Known rows, with every way that one mark hangs from another:
q294[q394 q548[q35[q266 q557 q759]]]: [ 14.1   2.1  29.8 -10.7   0.5   0.7  -0.4   4.6  21.8  48.7  21.0  11.2
  -5.2  -4.2 -28.0  -9.7  -0.1]
q557[q35[q266 q548[q294] q759] q676]: [ 15.5  -9.9   5.6   2.2  -0.9  21.9  26.5  22.2  -6.3  19.8  28.7   3.5
  18.9  16.0  20.7  -9.3 -38.8]
q35[q266 q548 q759]: [ 46.9  15.6 -16.5   0.7   9.3  11.0   4.1  41.4  37.3  19.4 -45.2  10.7
  23.3  26.0  19.8  -3.9 -12.9]
q266[q35[q548[q294[q394]] q557 q759]]: [ 57.6  14.7  -0.3 -11.7 -10.4 -30.9 -26.3   8.1  17.3 -25.1 -11.5  30.4
   6.2  -3.2   7.6   0.5 -42.2]
q557[q35[q548] q676]: [-11.4 -33.8  12.0  15.8  -3.2  29.3  60.1  -2.1 -18.9  19.9  22.2 -23.5
  -9.5  23.9  24.8   3.4 -14.8]
q548[q35[q266 q759] q294[q394]]: [-14.2  18.0  -4.8  26.9 -15.4 -20.7 -33.4   2.1   2.3 -13.6  13.2  13.2
  26.9 -18.9 -47.6 -17.3  12.9]
q35[q557]: [-14.0   0.0 -13.6 -28.7  -2.9 -11.8  -9.4 -14.8 -19.5 -12.2 -45.7 -12.1
 -13.7   3.6   0.9  10.5  31.0]
q394[q294[q548[q35[q557[q676] q759]]]]: [-25.6  -2.4  -7.2   0.5  -7.8  24.6 -28.1 -32.5 -23.5 -13.6  13.8  -6.9
  -6.9 -13.9   6.2  -9.6   8.2]
q557[q35 q676]: [-40.1 -29.0   5.4  19.5 -17.1  35.5  52.7 -18.2 -41.7  15.5  11.9 -27.8
   1.9  22.6   5.8   2.6   9.0]
q294[q394 q548[q35]]: [-23.6 -10.2  35.1  20.6  -3.8  11.6  33.2 -17.5  10.8  25.2  24.1 -15.3
 -11.7  -2.9 -31.1  -9.7  23.1]
q294[q394 q548[q35[q266 q759]]]: [  2.7   2.0  28.6  15.5  -3.8  16.3  18.1   6.0  25.8  45.8  18.5   3.2
   8.6   2.1 -31.4 -14.4   7.2]
q294[q394 q548]: [ -8.0  -2.8  37.7  -7.3  -1.5  19.1  56.3 -16.6  16.7  27.5   0.9 -24.6
  -9.2   7.2 -15.3 -12.4  24.4]
q266[q35[q759]]: [ 12.5  14.0 -23.6  33.5 -27.3  11.0  -9.7   0.3  -2.4 -22.5 -49.2  15.2
  35.9  20.3   1.3   5.7  -4.3]
q266[q35[q548[q294] q557 q759]]: [ 47.0  15.8 -14.8 -10.0  -5.7 -26.5 -38.9   9.8  10.9 -39.1 -24.4  32.8
  12.2  -1.5  19.1   5.0 -41.2]
q548[q35]: [-50.0  -8.4 -19.7  48.7 -11.4   1.4  -9.8 -16.5 -20.2 -19.1 -20.9 -12.2
   4.1   1.3 -22.5   7.1  41.2]
q266[q35[q548 q557[q676]]]: [ 25.6  -6.8  -8.9  -3.2   0.6 -15.7   9.0  -3.2  -2.1  -4.7  -8.9   8.0
 -11.5   9.5  32.4  23.5 -24.4]
q394[q294]: [-36.4   5.9 -26.9  12.7 -13.6  31.4  -6.8 -30.4 -24.2 -46.5 -44.1 -31.5
  -1.8  -2.2   0.6  -1.3  47.9]
q35[q266 q548[q294[q394]] q557 q759]: [ 66.7  22.7   3.0 -50.7  12.2 -34.5 -27.3  31.7  34.4   9.6  -8.6  25.1
  -0.1  -6.6   3.7 -10.9 -29.7]
q294[q394 q548[q35[q266 q557[q676]]]]: [-10.3 -10.5  34.6 -10.5   7.5  -0.1  26.3  -9.1   8.0  55.1  45.0  -5.7
 -20.5  -7.3 -20.1  -0.1   9.4]

Rows:
[-10.0 -17.6   8.5   3.9   8.5  21.3  45.3  14.4 -13.0  12.8  34.1 -14.9
   1.1  10.3  20.6   3.8 -18.0] -> q557[q35[q266 q548[q294]] q676]
[-19.9  11.8 -21.7  -3.3  -5.6 -34.3 -60.5  -6.0 -24.7 -16.6  21.8  24.0
  18.0 -22.9 -16.6  -5.6  -3.3] -> q548[q35[q266 q557[q676] q759] q294]
[ 18.4   7.5   1.0  21.3  -5.2 -12.8  14.1   1.5  16.1 -36.0 -10.4   2.9
   6.0  -0.9   3.9   7.4 -12.4] -> q266[q35[q548[q294[q394]]]]
[  7.1   4.2  11.2  -2.9   5.7 -16.5  23.7  -3.2  18.2 -26.6  -5.2 -17.2
  -7.4  -4.5  -0.1 -10.2   7.7] -> q35[q548[q294[q394]]]
[-41.5   2.5 -11.4  18.8   3.2  41.8 -14.4 -16.8  -8.7 -20.7  -6.3 -18.1
  -4.2 -12.4  -3.1   0.7  34.3] -> q394[q294[q548[q35[q266]]]]
[-35.6 -14.7  11.2  -1.8   6.7   3.2   2.0 -23.4 -15.9  13.7  21.8  -6.4
 -13.7  -4.2   1.7   2.8  11.7] -> q294[q548[q35[q557[q676]]]]
[-21.5   2.6  -8.9   0.8  -6.2  26.1 -40.0 -25.9 -15.6 -26.0  -6.7  -4.4
  -7.3 -14.1  -0.1  -8.8  15.3] -> q394[q294[q548[q35[q557 q759]]]]
[ 17.5   4.7  -6.0 -49.2  27.5 -31.8  -2.3  12.0   4.0   2.5  12.9   1.7
 -16.4  -8.5  29.6   9.2 -12.7] -> q35[q266 q548[q294] q557[q676]]
[ 43.0   9.8 -11.3 -10.2  -7.4 -28.2 -24.5   0.7   0.4 -24.9   0.5  29.5
  11.1  -0.2  27.6   3.8 -48.0] -> q266[q35[q548[q294] q557[q676] q759]]
[-46.8  -1.5  -7.9  22.3  -3.6  38.6 -14.2 -30.1 -16.4 -32.9  -5.2 -22.3
  -7.5 -13.0  -2.8  -4.1  34.0] -> q394[q294[q548[q35]]]
[ -8.3  -0.7 -23.2   8.8  -7.9 -14.0 -37.1   1.8 -17.1  24.3  -0.3  18.0
  11.1   0.7 -10.1   6.0   3.5] -> q548[q35[q266 q557[q676] q759]]
[-33.4  -8.0 -19.9   8.3   1.1 -14.3 -19.0  -6.8 -23.7  17.7   4.1   0.7
  -8.1  -4.9 -10.2  18.1  24.2] -> q548[q35[q266 q557[q676]]]
[  6.5  -8.4  16.9   2.3   6.9  20.8  34.1  27.1  10.2   3.5   6.4 -11.2
  -2.7   6.0  -5.3   0.4  -7.2] -> q557[q35[q266 q548[q294[q394]]]]
[ 16.4 -14.7  -1.3 -32.7  13.4 -22.4  17.5  -9.0  -4.6  12.6  -1.9 -11.0
 -28.2   9.2  35.0   9.1  -9.4] -> q35[q548 q557[q676]]
[ 63.2  14.1 -14.5 -39.1  15.8 -12.6 -23.6  41.0  30.6  25.1 -42.3  23.3
   1.4  16.5  23.7   3.4 -23.9] -> q35[q266 q548 q557 q759]
[-12.2  -2.7   5.8  -2.2   0.4   5.4 -24.3  -9.1  -2.3   7.2  -1.9  10.9
   1.7  -1.1  -4.6  -5.8   1.8] -> q294[q548[q35[q557 q759]]]
[-16.9   4.2   1.6  19.6   4.9  23.6  -6.1   8.3  11.6  18.4  -5.3   7.5
  19.2   7.3  -7.6  -5.6   8.9] -> q294[q548[q35[q266 q759]]]
[ 27.8  -4.3  -7.2 -40.3  25.5 -15.5  16.7  17.4   9.6  35.1  -5.4  -3.2
 -21.4  10.8  34.9  18.4  -8.1] -> q35[q266 q548 q557[q676]]
[ 18.7  14.0   5.6  -9.6  18.5 -10.6  22.6  23.6  32.2  -3.5  -6.6  -9.4
  -1.2  -2.6  -0.8  -2.3   7.8] -> q35[q266 q548[q294[q394]]]
[ 16.2 -19.0  23.3   6.6 -14.8  13.4  39.5  -0.7 -10.3  14.3  43.3  -4.5
   7.8  12.0   9.0 -21.1 -39.7] -> q557[q35[q548[q294[q394]] q759] q676]
[ 22.5   8.1 -11.3  -8.9   3.1 -26.1 -19.6   1.2   3.6 -46.0 -19.6  14.5
  -5.7  -6.9  18.5  17.7 -19.7] -> q266[q35[q548[q294] q557]]
[-39.2  10.7  -1.1  28.1  -5.9 -20.0 -14.1  -6.6  -4.3 -19.5  18.9  -3.5
   9.5 -24.7 -48.9  -4.1  33.6] -> q548[q35[q266] q294[q394]]
[-24.5   8.9   0.1  -4.6   0.1 -38.8 -36.3  -6.2  -9.4 -16.0  20.4   6.4
  -8.7 -32.8 -45.0   1.0  24.3] -> q548[q35[q266 q557] q294[q394]]
[ -4.0  -8.2   3.3   4.0  11.3  25.4  23.5  29.5   3.0  -9.5  -6.7 -10.1
   3.9   8.4   7.2   5.3  -5.5] -> q557[q35[q266 q548[q294]]]
